Each row was made from one small tree. Brackets hold a mark, then the marks that hang from it, in alphabetical order. Every link used is in the known rows. Write each row's tree.
In the rows, zero is written as 128.
Known rows:
(mebane (rutel nuzot)): [166 119 143 103 113 179 134 123 135 141 127 175 110 167  92  91 125 122
 172  76]
(munitiv (lemeg fivure zuvib)): [166 120 103 114 118 148 157 117 135 114 131 147 109 151  93  66 105 152
 186 144]
(lemeg fivure (rutel nuzot) zuvib): [165 122 117 102  78 162 155 110 127 113 128 139 111 147  97  79 134 128
 194 102]
(munitiv dalu (lemeg fivure (rutel fezi nuzot) zuvib) zevad): [151 114  94 100  85 160 157  94 133 152 146 158  89 180  89  60 163 142
 182 117]
(zevad (munitiv dalu (lemeg fivure zuvib))): [156 102  80 115 124 146 183  92 129 159 141 139 106 170  71  64 110 136
 183 133]
(zuvib (lemeg fivure rutel)): [191 124 104 117 103 172 121  98 146 121 138 151 118 143  85  87 113 145
 178 120]
(munitiv dalu (lemeg fivure rutel zuvib) zevad): [172 117  72 112  96 148 154  89 134 132 149 158 109 171  71  46 140 152
 194 144]
(zevad munitiv): [154 129 124 109 135 172 144 117 147 136 138 164 125 163  94  96 100 125
 160 108]
(zevad (munitiv dalu (lemeg fivure rutel))): [160 111  68 121 109 160 163  81 137 155 152 145 106 166  65  65 117 134
 173 114]
(lemeg fivure (rutel fezi nuzot)): [155 131 132 102  89 177 134 112 139 122 136 146 103 152 113  94 143 122
 165  84]
(fezi rutel): [170 141 124 122 130 166 112 132 147 136 142 180 118 165  97  85 113 136
 159  92]
(mebane (rutel fezi nuzot)): [156 128 154  94 116 178 128 125 143 146 127 174 100 172 105  97 141 121
 157  62]
(nuzot rutel): [161 148 129 121 130 158 114 122 151 112 143 175 121 151  98  99 121 140
 152  97]
(fezi (rutel nuzot)): [160 129 136 116 117 178 118 132 138 152 139 181 109 169 104  94 117 126
 164  76]
(zevad (munitiv dalu)): [154 115 116 115 138 168 146 103 139 156 142 160 120 177  81  88 111 117
 155 103]
(mebane rutel): [179 130 132 108 126 167 128 124 143 126 131 173 119 163  87  83 119 132
 167  90]
(zikar (rutel nuzot)): [159 116 134 111 111 172 126 123 137 132 129 165 123 160  89  98 126 140
 161  88]
(zevad (munitiv dalu (lemeg fivure (rutel nuzot) zuvib))): [152 101  76 106  88 157 190  84 123 165 142 139  94 168  69  63 131 129
 193 105]

Write each row's tree:
[175 138 125 107 113 171 104 113 162 127 136 170 102 154  92  95 131 147
 147 101] -> (zuvib (lemeg (rutel fezi)))
[173 132  87 114 104 170 134 102 145 120 153 170 116 160  87  62 122 155
 185 141] -> (munitiv (lemeg fivure rutel) zevad)
[171 122 123 103  91 185 123 103 147 141 135 151  97 151 102 101 134 132
 169  94] -> (zuvib (lemeg fivure (rutel fezi nuzot)))
[166 141 113 100  92 147 147 110 142 100 132 137 110 148 104  77 145 135
 175 110] -> (lemeg fivure (rutel fezi) zuvib)
[148 123 146 103 110 172 122 124 148 135 128 165 111 164 101 102 142 137
 144  78] -> (zikar (rutel fezi nuzot))
[150 134 140  92  88 161 139 124 142 117 125 158  96 159 105  87 153 130
 164  84] -> (lemeg (rutel fezi nuzot) zuvib)
[162 111  64 113 100 144 182  82 132 147 145 137 103 164  63  55 125 137
 188 122] -> (zevad (munitiv dalu (lemeg fivure rutel zuvib)))
[160 128 131 102  89 162 142 122 134 116 125 160 107 156  93  80 135 131
 179  93] -> (lemeg (rutel nuzot) zuvib)
[152 119  73 104 102 142 176  84 141 152 144 135  93 168  75  60 142 138
 172 111] -> (zevad (munitiv dalu (lemeg fivure (rutel fezi) zuvib)))
[141 108  91 107  98 172 166  84 138 174 149 146  87 175  84  79 140 122
 164  88] -> (zevad (munitiv dalu (lemeg fivure (rutel fezi nuzot))))
[176 133 104 107  92 149 151 110 134  98 132 136 121 143  91  71 129 138
 190 119] -> (lemeg fivure rutel zuvib)
[158 114  76 111 111 143 170  94 140 150 143 156 100 172  58  58 127 141
 172 113] -> (zevad (munitiv dalu (lemeg rutel zuvib)))
[159 115 105 121 137 167 123 111 142 150 152 190 111 189  79  64 121 149
 160 136] -> (munitiv dalu lemeg zevad)
[157 118  95 116 130 167 163 103 142 144 143 151 115 156  87  80  90 137
 175 132] -> (zevad (munitiv (lemeg fivure)))
[179 114 114 110  89 184 128 100 139 136 135 152 107 147  91  96 118 135
 183 104] -> (zuvib (lemeg fivure (rutel nuzot)))
[157 118  89 108 120 150 183 105 137 139 134 144 111 155  85  71  98 142
 189 140] -> (zevad (munitiv (lemeg fivure zuvib)))
[155 105  85 121 131 163 163  93 135 165 149 148 109 174  75  73 102 131
 170 126] -> (zevad (munitiv dalu (lemeg fivure)))
[167 122  92 118 114 165 124 101 146 139 158 186 107 181  69  59 136 151
 163 126] -> (munitiv dalu (lemeg rutel) zevad)
[142 123  94  93  88 159 183  97 139 150 136 142  88 157  93  76 136 135
 182 102] -> (zevad (munitiv (lemeg fivure (rutel fezi nuzot) zuvib)))
[155 108 108 120 101 173 134 107 136 148 143 171  91 175  73  67 132 137
 160  91] -> (munitiv dalu (lemeg (rutel nuzot)))
